Each row comes from the steps of one walk. Every step used is in the known rows, and no mark comes twice. Write the walk behind each row, first mark first.
Known rows:
nutef, vifa: [ 28  23  -4 -25 -18 -30   8 -29  13 -23   3  31  12  21 -12  22   3  -9
  18  10  39  -5 -11  -4  15  -2 -31 -44  -2 -27  33 -10 -33  10   8   2]
bosal, lige, ludem, nutef, dini, valad: [  38   -3   18  -10    3  -30   40  -46  -41   11   -9   14   38  -19
  -41   22    6   -5  -22  -14   19    7   -7    0 -113  -47  -33  -27
   12  -29   -3    3  -33    4    5   -5]
bosal, lige, ludem: [ 28   9   3 -26 -13 -47  50 -42 -12   5  -9   9  40  12 -21  17   2  20
   4 -19  41 -21  -4 -18 -71 -47 -32 -37  11  -6  11 -15 -31   7  14  -8]
dini, nutef, vifa, kapin, bosal: [ 30  -9 -41 -12 -23 -49  17 -29  11  -4 -15  14   8   1 -18   0  -9   6
  24  12  51   2 -20 -31  17  46 -18 -26 -11 -33  12 -26 -35  -6   7 -27]
zoref, ludem, nutef, dini, vifa: [ 47  40 -16   0   2  -1 -62  11 -26   1  17   7  64 -35 -41  46   5  14
  -3 -12 -14  25  -8 -28 -21  17  -8 -24  23 -32  19   1 -35   8  12  -5]
vifa, dini: [ 18  28 -11 -22 -20 -12  -8  12  25 -23   1   3   5  15 -21  11   2  55
  -3  14  32  19 -22  -9   8 -17   7 -26  10  -9  25 -11 -35   2  13  -3]
valad, dini, vifa, kapin: [ 30  29 -17 -19 -15 -36  47   6  36   6  -6 -11 -12 -24 -11   8   4   4
  46   4  25  17 -26 -26  -1  16 -29 -31  13 -13  32 -15 -18  12  30 -19]
fifov, ludem, nutef, vifa: [ 30  23  -2 -10 -19 -11  37  14 -18 -20   7  24  24   9 -11  27  -2 -22
   5  25  40   1 -13 -18  30  28 -12 -44   0 -31  23  10 -38   2  -7 -11]
zoref, fifov, ludem, nutef: [ 34  16   7 -16   2   9  55  34 -24  12   6  22  16 -21 -25   1  -2  -6
 -13  16  13  -3  -6 -10  15  27 -13 -35   1 -20  18  -3 -32 -17  -9 -17]
lige, bosal: [ 25  22  -8 -28 -11 -30  40 -49   5  -3 -18  19  24  11 -11  16   0  28
  13  -1  24  16 -25 -16  -2   5 -79 -39   7  -4  28   5 -34  11   8  -6]
nutef, ludem, fifov: [ 37  18 -15  -5   7 -17   7  27   0   4   0  24  48  24 -26  -9  -2  19
 -23   2  37 -14   4 -70 -47   1   4 -32   4   0   8  -7 -30   1  12 -17]
fifov, ludem, nutef: [ 32  21  -6 -11  -1   2  49  37 -19  -7   6   9  39  -4 -15  25   0   9
 -13  16  33   4 -15 -28  15  26  -4 -31   5 -16  15   9 -37   1  -5 -16]
lige, ludem, nutef, dini: [ 40   7   8 -16   3  -8  10 -19 -18   0   1  21  53   6 -14  29   2 -24
 -29 -27  -3  16 -10  -6 -74  -9 -17 -46   7 -21  -4 -19 -36   3  13 -11]
nutef, vifa, zoref, ludem, fifov: [ 37  19 -16   2 -37 -28 -31   4  27 -19   6  48  34  39 -27   8   7  18
  23  10  65 -26 -24 -38 -16  10   5 -47   8 -32  20   8 -35   7  15   2]
zoref, ludem, nutef, vifa, dini: [ 31  31 -16  -7 -44 -13 -31  12 -14 -29  17  26  26   8 -40  42   4  11
  21  22  -3  15 -13 -30   9  -3  15 -35  13 -32  26   2 -47   9   7   2]
valad, dini, nutef, vifa: [ 17 -12  -8  -8 -32 -40  39  18  22 -11   1  22 -43  -1 -26  10   7  -2
   6  -8  27   2 -12 -23  20  22 -14 -46  -3 -17  19  -9 -39  11  14  -8]
kapin, vifa, zoref: [ 27  27 -19 -28  10   2   5   1  40 -10 -11   9  33  32 -13   7  10  30
 -10 -23  20   1 -44 -23  -6   3  31 -20   7   6  11  23 -38   2  13 -22]
nutef, vifa, kapin, bosal, lige, ludem: [ 37  12  -8 -21 -41 -65  60 -93  -7   5 -27  11  32  21  -9   4 -12 -15
  54  10  47 -20 -10 -31 -34 -19 -36 -33   0 -31  13 -22 -25   1  13  -9]
vifa, kapin, bosal: [ 38  21 -26 -20  -6 -28  54 -40   8  13 -21  -8  45   0 -11   0  -9  29
  29  14  23   2 -23 -43   1  13 -14 -11   2 -18  12 -18 -23  -1  11 -12]
fifov, ludem, nutef, dini, valad: [ 35  15   9   7  17  13  34  22 -27   0   2  10  31 -22 -29  23   5  11
 -49  14  43  22 -16 -12 -14  23 -15 -16   6 -33   8  23 -27  -2 -10  -4]
ludem, nutef, vifa, zoref, fifov: [ 40   8   9 -28 -28  -6  -4  -9   1  -9   2  50  14  -1 -28   4   5 -41
  18  11 -13   3 -31  12 -26  15   1 -55  -1 -38  19  -5 -44  -6   1 -12]
valad, dini, vifa, kapin, bosal: [ 36  28 -17 -14 -17 -38  58 -11  29  17 -12 -26  -5 -29 -13  -7  -6  10
  51   8   1  13 -21 -39  10  13 -24 -29   8 -18  25 -12 -19   8  27  -7]
fifov, zoref, ludem, nutef, vifa: [ 39  23   5  -9 -45 -15  -6  -1 -17 -12  17  33  21  15 -17  15   5   8
  16   2  -8   9 -17 -15   1   6 -63 -47   3 -29  28  10 -41   6   4  -7]
vifa, kapin: [ 31  23 -26 -25  -3 -26  42 -21  17   0 -15  11  37   8  -9  19   3  20
  21   8  54   6 -28 -26 -13  12 -18 -14   8 -13  20 -20 -22   3  15 -29]
dini, nutef: [ 24  -9 -32 -16   4 -25   6  27  15  -4   3  13  15  -7 -27  10   4  39
 -20 -12  43   5 -17 -18   0  28 -12 -28  -3  -9  12 -19 -41   0   7 -26]
dini, vifa, kapin, bosal, lige: [ 44  35 -29 -21  -5 -51  19 -52   2  19 -18 -28  43 -30 -17  -2 -13  26
  60  14  30   0 -20 -26 -17  -1 -37 -15  12 -26  27 -16 -21  -2  17 -20]
nutef, ludem: [ 34  27 -10 -25  -1  -5   7   9  -7   2  -4  13  51   7 -22   4   3  26
 -27 -13  14   2  -4 -62 -28   0   1 -21   2   4  16 -16 -29   5  10 -16]
nutef, dini, vifa, kapin, bosal: [ 47  40 -18  -7  11 -21 -28 -43  10  15 -15 -20  49 -28 -10   6  -9  20
  15  -5  28  25 -16 -17 -10  23 -29 -14  15 -34  18 -19 -13  -5  17 -12]
vifa, zoref, fifov, ludem: [ 31  16   5 -17 -15  10  29  30  21  10  -9  28  19   1 -17 -22   7  35
 -19   2  52 -14 -31 -11   4  31   3 -32   3 -14  18   1 -24 -17   0 -16]
vifa, dini, nutef, ludem, fifov, zoref: [ 20  -6 -23   4 -31 -22 -33  58  20 -10  -1  16  -9  27 -23 -40  -4  67
 -39   4  48  15 -13 -41 -22  18  -8 -34  -1   2   7 -13 -39 -17  10 -39]
vifa, kapin, bosal, lige: [ 38  23 -17 -17 -13 -48  59 -66 -12  21 -29 -14  48  -7 -21   3 -10  39
  38  11  33 -11 -17 -46 -27 -16 -14  -1  12 -17  10 -11 -23  -1   8 -12]
lige, ludem, nutef, vifa, kapin: [ 37   3 -13 -30 -27 -38  51 -36  -2 -13  -6  34  35  22  -4  27  -2 -59
  31   6  21   7 -23 -13 -53   1 -30 -56  -7 -30  10 -28 -38   4  17 -29]

Write each row's walk:
[ 46  30  -4 -13  19  -2 -48  -2 -15  -3  10   4  49 -36 -24  33   1 -12
  -5  -9 -12  37 -15   6 -33  15 -21 -37  18 -34  19  -7 -35   4  10 -11]
ludem, nutef, dini, vifa
[ 37  23 -18 -20 -28 -42  36 -61  10  -5 -18  12  24  16  -6   5 -10  -8
  47  23  37  -4 -19 -30  15  13 -25 -27  -4 -34  23 -17 -26   2   9  -5]
nutef, vifa, kapin, bosal
[ 23  -9 -28 -17 -16 -38  -9   2  12 -19   4  30  -1   5 -22  14   2   5
   0  -2  53   1 -13  -9  14  31 -25 -42  -8 -25  20 -20 -42   2   6 -21]
dini, nutef, vifa
[ 35  31 -27 -18   0  12 -10  22  11  -8   2  15  57  19 -32  27  11  25
  -5 -21 -14   3 -43 -48 -15   9  50 -16  13  -1   5  34 -48   3  11 -23]
kapin, vifa, zoref, ludem, nutef
[ 34  -4   3  -6 -11 -36  48   5  23   3   5  30  17  50   7 -25  -3   9
  -7  -8  54 -19  -8 -12 -54 -16 -81 -67  -5  -9   6 -13 -30  -3  20 -17]
lige, ludem, fifov, zoref
[ 17 -11 -11  -8 -14 -27  53  36  23   3   0   7 -27 -13 -31   6   9  29
 -14 -19  18   8 -14 -32   5  22  -4 -33   2  -3  11  -9 -37   9  15 -11]
valad, dini, nutef
[ 32  23  -2 -18 -22 -18   9  27  50   1   0  -3 -10 -17 -17  -6  11  19
  22 -12  11  12 -38 -15 -14  11  -6 -47  13 -13  28   2 -28  13  29  -4]
valad, dini, vifa, zoref
[ 18  14 -10 -16  -9  -8  18  12  26 -19   0   2 -16  -1 -36   0   8  56
 -13  32  43  24 -27   4  -9 -24 -12 -16   0 -20  25   5 -31   4   9   3]
vifa, dini, valad
[ 27  22   6 -15   0   3  56  25  -2  13   1  18   9  -8 -18  -9  -1  20
 -17  11  42 -15  -2 -13  34  24 -26 -30   0 -13  25  -7 -21 -17  -5 -12]
zoref, fifov, ludem
[ 33  -3  12  -6 -20 -55  54 -27  -4  11  -6  22  26  35  -9 -18  -2  21
   5 -12  61 -31  -1 -13 -83 -48 -74 -53   9  -8   7  -3 -30  -2  14 -16]
bosal, lige, ludem, fifov, zoref
[ 21  -8 -12  -9 -18 -20  39  46   7   8  -4   8 -10 -12 -35  -6   8  27
 -33 -26   6   9  -7 -68 -16  25  15 -27   1   9   5 -14 -35   6  14 -21]
valad, dini, nutef, ludem
[ 37   1  -7 -29  -3 -18  46  -2 -10  -4   6  20  44   9 -14  22   1 -24
  -6 -11  -5   5 -16 -13 -60 -14 -23 -54  -2 -14   4 -21 -44   6  15 -18]
lige, ludem, nutef
[ 24 -18  -4   9 -24 -27  41  60  15  14  -1  18 -27   9 -25 -37   4  30
 -33 -18  24   0  -4 -62 -29  27 -26 -42  -1   7   2  -3 -34  -2  15 -27]
valad, dini, nutef, ludem, fifov, zoref
[ 41   0  12  -2 -20 -53  63 -46 -14  24 -11  -1  32  26 -12 -38 -15  31
  12  -6  24 -35   2 -31 -61 -42 -68 -47   2 -14  -1  -1 -32  -6  10   2]
kapin, bosal, lige, ludem, fifov, zoref
[ 31  29 -33   1   7  -2 -10  27  33  -6   1  21  47  43 -27   7   8  45
  -3 -15  39 -20 -33 -57 -12   3  42 -20  14   2   5  33 -39   0  17 -18]
kapin, vifa, zoref, ludem, fifov
[ 41  37 -14   0   6  -3   2  12 -14   2  -6  -3  48 -25  -8  28  -3  -5
  -1  11  51  29 -21 -18  -2  51 -15 -22  18 -33  17  -1 -20  -6   4 -34]
fifov, ludem, nutef, dini, vifa, kapin
[ 37  24 -12 -18 -33 -58  43 -85  -9   1 -25   6  27   9 -17   9 -11  -1
  57  21  45 -14 -13 -31  -7 -10 -23 -20   6 -34  21 -11 -25   1   6  -5]
nutef, vifa, kapin, bosal, lige
[ 30  23  -5 -21   7  24  34  32   9   4  -7  19  22   8 -20  -6   4  -1
 -17  -7   2  -2 -39 -18   8  28  37 -26   4  -3   7  28 -39 -19  -3 -34]
kapin, vifa, zoref, fifov, ludem, nutef
[ 44  24  -4  -1 -19  12 -54  12  -6  -2   1  27  73  -5 -39  31  14  37
 -24 -22  -1  16 -36 -35 -51  17  35 -22  23 -25   1  12 -38   4   9  -4]
vifa, zoref, ludem, nutef, dini
[ 30  -8 -34 -10 -30 -66  21 -52  -5   3 -22   9  14  -5 -28   3 -11  15
  34   8  59 -11 -15 -32  -6  20 -16 -20  -1 -32  10 -21 -35  -6   3 -27]
dini, nutef, vifa, kapin, bosal, lige
[ 32  23 -14 -10 -23 -19  53   0 -14 -16  -5  23  28  10  -5  30  -4 -26
  23  32  59   5 -23 -27  22  40 -12 -34   3 -32  22   1 -31  -2  -2 -28]
fifov, ludem, nutef, vifa, kapin
[ 13  27 -20 -20  14   1  25   7  33 -20  -4  -6 -16  18 -31   4   7  45
 -15  14  26  23 -31  -6   9 -27  14  -5   0  -1  21  28 -35  -1  10 -11]
kapin, vifa, dini, valad
[ 36   6  -5 -27 -34 -59  55 -66 -27  -3 -16  25  41  12 -19  30  -2 -40
  43   3  36  -8 -15 -15 -81 -29 -29 -42   8 -28   9 -18 -37   4  11 -27]
bosal, lige, ludem, nutef, vifa, kapin
[ 19  -3 -38   1 -19 -22 -36  57  18 -13  -1  14   6  17 -37 -19  -4  57
 -35   8  52  10  -8 -54 -22  20  32 -27   3   1   3 -18 -41 -12  12 -33]
vifa, dini, nutef, ludem, fifov
[ 27   9  -4 -18 -25 -14   6  -4  -2 -32   8  25 -14   0 -38  19   4 -15
  13  42   8  29 -26  15 -15 -12 -10 -39  -4 -42  26   8 -46   5   1   1]
ludem, nutef, vifa, dini, valad
[ 40   8   9  -5  23   7   6 -11 -25   0   3  18  30 -30 -41  27  11  -5
 -36   3   1  35 -19   7 -57  -1 -18 -20   7 -36   6  11 -34   5  -1   2]
ludem, nutef, dini, valad
[ 35  26   7   3   7  10  10  23 -27  -3   2   9  47  -9 -16  32   0   9
 -37   1  33  18 -11 -20   0  30   0 -24  15 -23   7  11 -30  -3  -6 -10]
fifov, ludem, nutef, dini
[ 36  11   8 -17 -14  15  28  37   4   8  -3  30  25 -10 -24 -13   5  11
 -16   7  21  -4 -35  -8 -11  35  12 -37   3 -20  11   4 -34 -18  -4 -23]
vifa, zoref, fifov, ludem, nutef
[ 34   8   2   1  -4 -26  26  16  22   1   7  27   8  37  -2 -23  -1  32
  -2   7  53 -12 -11 -10 -20  -4 -70 -49   3 -11  17   4 -30  -2  11  -9]
ludem, fifov, zoref
[ 39  17 -23   5 -18 -13 -21  34  29  -2   5  33  56  26 -33   3   9  58
  -1  -1  56 -23 -30 -51 -36   8  18 -31  14 -16   7  12 -34   4  17  -7]
vifa, zoref, ludem, fifov
[ 25  28  -6 -20   8  17  35  26  29   6 -12  16  15  20 -13 -16   5  24
 -21 -12  33 -13 -34 -22  24  23  27 -21   3   4  13  25 -29 -19   2 -28]
kapin, vifa, zoref, fifov, ludem
[ 36  20  21  -4   7  17  23  19 -31  15   1  22  25 -23 -26   8  -1  -6
 -36   3  13   8  -1  -4   3  31 -11 -28   9 -27  12  -2 -26 -21 -10 -11]
zoref, fifov, ludem, nutef, dini
[ 50  22   7 -16   7  11 -59   2  -2   9   3  20  37 -44 -30   4   4 -16
  -7 -14 -23  29 -28  20 -51  25  -5 -41  15 -37  14  -8 -33 -13   8 -18]
ludem, nutef, dini, vifa, zoref, fifov
[ 42  35  -3 -12   3  -3 -77 -10  30  -3  -5   4  45 -18 -14   8   8  29
 -12 -24  35  23 -33   6 -34  20 -10 -32  19 -27  21  -6 -22   0  19  -9]
nutef, dini, vifa, zoref
[ 42   1  -2  -4  -6 -54  59 -47 -15  20 -11  -3  46  15 -25 -16 -15  24
  17  -1  30 -39   7 -44 -64 -44 -26 -39   5 -16  -4  -6 -34  -2  11   6]
kapin, bosal, lige, ludem, fifov
[ 17 -10 -19  -8 -38 -49  55   3  28  -6 -11  21 -37   1 -21  12   5  -6
  22  -1  47   8 -22 -31  10  35 -10 -35  -1 -19  18 -18 -32   7  18 -24]
valad, dini, nutef, vifa, kapin
[ 23 -15 -17   9 -12 -30  39  60  13  11  -1  17 -12   0 -37 -15   3  19
 -30 -15  27  -5   0 -75 -30  26  16 -35   2   6  -1  -8 -36   3  17 -23]
valad, dini, nutef, ludem, fifov
[ 42  26  13   2 -22   3 -29   7 -25   4  13  20  43   0 -22  17   7  34
 -25 -21 -14  23 -14 -17 -24   8 -48 -29  16 -22  13  11 -34   3   4  -6]
fifov, zoref, ludem, nutef, dini
[ 31 -13 -39   1   7 -26  -9  49   3   5   2  25  32   8 -34 -14  -2  32
 -38  -9  52  -8  -1 -66 -37  32   5 -30  -3  -1  -2 -19 -38  -7   9 -39]
dini, nutef, ludem, fifov
[ 13   1 -32 -15 -20 -20 -23  34  28 -21   0   5 -10   5 -30   4   1  64
 -19   5  46  21 -23 -11  12  14  15 -25   4  -8  15 -19 -42  -6  10 -22]
vifa, dini, nutef
